Every row comes from one small tree of marks. Brackets hold a mark, then the marks that hang from it, in the order of their numbers. Every link used is in the known rows. Which tree was each row made from?
Known rows
{Q_216 {Q_221 Q_280}}: [ 1.29 -0.83  1.07  3.14 -1.73  1.76 -1.75  2.02 -1.67 -0.25 -2.61 -1.52
 -1.37  0.31  1.20 -1.95  1.96  0.89  0.73 -0.33 -0.79 -1.06]
{Q_962 Q_377 Q_718 {Q_932 Q_583}}: [-0.62 -0.80  5.71  4.89  3.08 -2.13  0.05  0.75 -2.20 -5.82 -3.89  0.98
  0.89 -0.39 -0.55  1.86 -2.74 -3.26  3.11  4.62 -6.18  1.10]
{Q_718 {Q_932 Q_941 Q_962}}: [ 1.78  0.69 -2.41 -3.19  0.97 -3.29 -0.65  2.48  3.42 -0.06  1.69  1.05
  2.48  0.77 -1.13  1.02  1.83  1.61 -3.52  1.96  1.08 -2.96]
{Q_718 Q_962}: [-0.57  2.34 -1.08 -2.75 -1.31  0.01 -0.22  3.57 -0.80  1.29  1.37 -0.15
  0.82 -0.04  1.04 -0.97 -0.09  1.90 -0.45 -0.33 -0.18 -0.27]
{Q_962 Q_718}: [ 1.68 -0.59  1.55  1.59 -0.64 -0.77 -0.33 -2.00  0.04 -3.08 -1.14  2.00
 -1.43 -0.43  1.34 -0.45 -1.15 -2.13  0.09  0.23 -0.63  0.49]
{Q_377 {Q_932 Q_583 Q_941}}: [ 0.27  0.04 -0.71 -2.93  1.77 -4.54  0.38 -0.75  1.23 -2.59  0.70  1.87
  4.41  2.68  0.01  3.67  2.48  0.79  0.27  1.82  0.23 -1.49]
{Q_941 {Q_962 Q_377 Q_718 {Q_932 Q_583}}}: [-0.08  1.92  2.85  2.18  1.80 -2.18  1.11  3.00 -1.45 -4.60 -3.75 -0.63
  0.56 -0.78 -1.70  2.67 -0.43 -2.94  3.33  2.87 -5.19  0.67]
{Q_941 {Q_962 {Q_718 Q_932}}}: [ 2.38  1.15 -1.30 -1.27 -1.51 -2.59  0.79  1.37  1.51 -0.63 -0.28  0.54
  0.53 -1.27 -0.60 -0.30  1.94  0.41 -0.62  0.03 -0.25  0.63]
{Q_718 Q_932}: [ 0.10 -1.21 -0.42 -0.48  0.06 -1.98 -0.07  1.18  1.21  1.71  0.94  0.46
  2.53 -0.90 -0.73 -1.25  0.91  2.80 -1.61  1.54  0.18  0.45]
{Q_377 Q_932}: [-0.29  1.06 -1.05 -1.47 -1.57 -1.57 -0.04 -0.51  0.28 -0.59  0.03  0.95
  2.89  0.08 -2.49 -0.60  0.38  0.50  0.00 -0.49 -1.64  1.71]
{Q_962 Q_718 {Q_932 Q_583 Q_941}}: [ 2.00 -1.63  3.68  2.14  3.17 -5.15  0.42 -0.64  0.44 -5.94 -1.36  2.14
  1.86  2.44  2.61  4.02 -0.61 -3.02  0.53  3.66 -2.99 -1.27]
{Q_102 Q_280}: [-0.43 -1.61 -0.70 -1.25  1.96  1.48 -0.76  1.29  0.49  1.33  1.49 -0.22
  0.19 -0.17  0.74 -1.48  0.01 -2.56  0.63  1.11  0.56 -1.96]
{Q_941 Q_962}: [ 0.61  2.60 -2.48 -2.28 -0.95 -0.30  0.96  2.32  0.51  0.74 -0.01 -1.47
 -0.19 -0.31 -1.16  1.09  1.99  0.10  0.55 -1.32  0.17 -0.28]
{Q_216 {Q_221 Q_280 {Q_932 Q_583 {Q_941 Q_962}}}}: [ 0.98  0.32 -0.23  1.49  0.00 -2.07 -2.01  3.25 -0.38 -1.97 -2.59 -2.56
  0.80  2.77  2.96  2.30  6.21  2.51 -0.22 -0.17 -0.14 -2.55]
{Q_377 {Q_932 Q_962}}: [-0.52  4.17 -1.60 -3.25 -1.56 -1.31 -0.04  1.47  1.35 -0.21  0.22  1.48
  1.72 -0.09 -2.83 -0.17  0.14 -0.50 -0.62 -1.11 -2.41  0.41]
{Q_932 Q_941 {Q_962 Q_377}}: [ 0.91  1.47 -1.44 -1.35  1.85 -0.03 -1.65  2.02  1.27 -3.55 -1.17 -0.10
  0.35  0.94 -3.14  2.22  0.03 -1.86 -1.06  2.41 -0.43 -3.70]
{Q_216 {Q_221 Q_280 {Q_932 Q_941}}}: [ 1.51 -1.87 -0.13  3.49 -1.29 -0.76 -3.73  1.25 -0.27 -2.45 -2.68 -2.21
  0.78  2.10  1.39 -0.45  3.87  1.94 -2.15 -0.30 -0.72 -1.47]
{Q_221 {Q_280 Q_102} {Q_932 Q_583 Q_941 {Q_962 Q_718}}}: [ 1.80  0.87  3.16  5.54  0.58 -3.76 -2.23  1.54  1.50 -4.98  1.78  0.82
 -2.45  0.86  5.70  2.03  0.16 -0.34 -2.06 -1.28 -1.08 -2.12]
{Q_280 Q_102}: [ 0.61 -0.73  1.12  4.13 -1.72 -1.91  1.96 -0.59  1.05 -0.75  1.64  0.53
 -1.27 -1.82  1.71  0.59 -0.83  1.06  0.18 -0.84  0.49  0.09]
{Q_932 Q_941 {Q_962 Q_377 Q_718}}: [ 2.46  0.98 -0.12  0.13  1.25 -0.70 -1.83  0.23  1.35 -6.26 -2.09  1.61
 -0.83  0.63 -2.05  1.79 -0.98 -3.87 -1.00  2.46 -0.96 -3.35]
{Q_962 Q_377 Q_718 {Q_932 Q_583 Q_941}}: [ 1.17 -2.19  4.42  3.88  4.11 -3.62 -0.60  0.05 -0.96 -7.80 -3.58  1.17
  2.09  1.29 -0.50  3.78 -1.58 -3.65  1.76  5.77 -4.60 -1.18]

Which tree is each row?
[-0.59 -0.48  0.11 -0.85  2.46 -2.39 -0.68 -0.10 -0.12 -4.26 -1.48  0.66
  4.27  1.34 -3.06  3.01  1.18  0.17  1.27  3.84 -1.29 -1.32] -> {Q_962 {Q_377 {Q_932 Q_583 Q_941}}}
[ 0.62  0.99  0.81  0.07  0.99 -2.26  0.66  2.48  0.05 -2.41 -2.02  0.36
  1.10 -1.58 -1.30  1.27  1.78  0.47  1.80  3.06 -1.15 -0.20] -> {Q_941 {Q_962 Q_377 {Q_718 {Q_932 Q_583}}}}
[ 3.22  1.42 -0.77 -1.44  0.41 -2.17 -1.00 -0.43  2.54 -4.55 -0.18  2.44
 -1.11  1.65  0.77  2.07 -0.09 -3.29 -1.96  0.59  0.57 -3.27] -> {Q_932 Q_941 {Q_962 Q_718}}
[ 1.99  0.21  0.04 -0.84  2.94 -2.78  0.39  0.62  0.58 -5.62 -1.76  0.46
  0.67  1.52  0.41  4.95  2.37 -1.80  1.68  3.30  0.78 -3.28] -> {Q_932 Q_583 {Q_941 {Q_962 Q_377 Q_718}}}
[ 0.49 -0.30  1.27  1.97 -1.07 -0.73 -1.29 -1.94 -0.99 -5.50 -3.25  1.94
  1.50 -1.28 -4.13 -1.11 -1.87 -2.15  1.19  1.83 -3.69  2.03] -> {Q_962 {Q_377 Q_932} Q_718}
[ 0.32 -0.17  1.14  5.28  1.01 -2.50 -1.82  3.66  0.15 -3.55  0.80 -3.02
 -0.10  0.39  1.66  2.86  1.93  1.89 -0.28 -0.22 -0.86 -1.49] -> {Q_221 {Q_280 Q_102} {Q_932 Q_583 {Q_941 {Q_962 Q_377}}}}
[-1.36  0.70 -0.96 -1.80 -0.48 -0.63 -1.19  5.32 -0.84  1.30  0.40 -0.58
  3.59 -1.80 -2.48 -2.43 -0.17  4.29 -0.90  3.21 -1.48  0.33] -> {Q_718 Q_932 {Q_962 Q_377}}
[-1.85  1.85  1.06  0.56  0.06 -0.09 -0.89  5.72 -2.41 -1.20 -1.48 -1.61
  2.68 -0.97 -3.04 -0.87 -2.57  0.43  0.82  2.65 -5.51  1.02] -> {Q_718 {Q_962 Q_377 Q_932}}
[-0.49  1.20  1.98  7.45 -2.98  0.57 -2.33  3.64 -0.68 -2.37 -3.23 -2.18
 -2.23 -1.88  0.22 -1.68  1.23  1.81 -0.30 -0.92 -3.46 -0.27] -> {Q_216 {Q_221 {Q_280 Q_102} {Q_932 {Q_962 Q_377}}}}
[ 1.48  1.39  0.04 -1.56  0.28 -3.69  1.56  1.83  1.26 -0.65 -0.12  1.10
  0.72 -0.65  1.51  1.42  2.69  0.86  0.80  0.99  0.12 -0.06] -> {Q_941 {Q_962 {Q_718 {Q_932 Q_583}}}}
[ 1.50  0.29 -2.09  0.75 -0.34 -0.69 -3.86  3.23  0.65 -1.56  0.75 -3.57
  0.56  1.89 -0.08  0.21  2.54  0.81 -2.97 -2.30 -0.65 -0.65] -> {Q_221 Q_280 {Q_932 {Q_941 Q_962}}}
[ 1.70 -1.05 -0.40  6.49 -2.75 -1.31 -2.00  2.89  0.05 -3.86 -3.10 -3.54
 -0.26 -0.31 -0.45  0.61  3.71  2.34 -0.88 -0.39 -1.28 -1.53] -> {Q_216 {Q_221 {Q_280 Q_102} {Q_932 {Q_941 {Q_962 Q_377}}}}}
[ 0.63  1.42 -1.71  0.02 -1.38 -2.52 -1.49  0.95  1.59 -2.42 -3.34 -0.17
  1.17  1.91  0.89  1.85  4.79  1.34 -2.63  0.21 -0.33 -2.39] -> {Q_216 {Q_221 {Q_932 Q_941 Q_962}}}
[ 0.60 -1.93  2.48  5.90  1.13 -3.30 -1.99  1.28  0.67 -2.72  2.50 -1.26
 -0.23  1.39  4.99  2.11  1.26  2.25 -1.61 -0.70  0.07 -1.38] -> {Q_221 {Q_280 Q_102} {Q_932 Q_583 Q_941}}
[ 0.00  0.67 -0.01 -2.14  3.86 -3.36 -0.52  3.44  1.87 -1.58  0.10  1.01
  3.11  0.63 -1.02  2.94  2.07  1.68 -0.92  4.89  0.30 -3.90] -> {Q_718 {Q_932 Q_583 Q_941 {Q_962 Q_377}}}
[ 0.36 -0.12  0.29  2.69  0.61 -1.03 -2.87  3.80 -1.24 -3.46 -4.14 -3.34
  0.99  1.93  0.59  1.99  5.40  2.05  0.46  1.53 -1.18 -2.38] -> {Q_216 {Q_221 Q_280 {Q_932 Q_583 {Q_941 {Q_962 Q_377}}}}}
[-0.32  0.13  2.93  1.71  0.83 -1.85 -0.45 -1.52 -1.24 -5.62 -3.05  2.43
  1.75 -0.54 -1.58  0.86 -0.91 -1.70  2.73  2.94 -3.36  1.06] -> {Q_962 {Q_377 {Q_932 Q_583}} Q_718}
[ 0.57  0.45  0.85  5.98 -0.39 -0.61 -3.69  3.34  0.88 -3.81  0.54 -2.24
 -1.26 -0.48 -0.60 -0.01 -0.99  0.34 -2.78 -0.82 -2.24 -1.57] -> {Q_221 {Q_280 Q_102} {Q_932 Q_941 {Q_962 Q_377}}}
[ 0.83  3.75 -0.30 -1.89 -2.12 -2.02 -0.40 -0.32  1.23 -2.67 -0.60  3.01
  0.60 -0.34 -1.85 -0.51 -0.73 -2.19 -0.47 -0.98 -2.84  0.93] -> {Q_377 {Q_932 {Q_962 Q_718}}}
[ 1.36  1.51  1.76 -0.30  3.68 -2.23 -0.64  0.73  0.85 -6.38 -1.96  2.39
 -0.65  1.47  0.89  4.25  0.16 -3.21  0.90  3.93 -0.39 -4.26] -> {Q_932 Q_583 Q_941 {Q_962 Q_377 Q_718}}
[ 1.33  1.12 -1.77 -3.59  2.63 -3.53  1.41  1.88  1.50 -1.55  0.75 -0.39
  1.42  2.70  1.78  5.67  4.15  0.25  0.83  1.37  2.38 -3.76] -> {Q_932 Q_583 {Q_941 Q_962}}
[-1.06  2.64  2.15  2.50 -0.37 -0.22 -2.24  4.05 -1.07 -0.39 -2.86 -1.36
 -1.30  1.03  3.46  0.03  3.76  1.85  0.12 -0.77 -2.26 -1.23] -> {Q_216 {Q_221 Q_280 {Q_932 Q_583 Q_962}}}
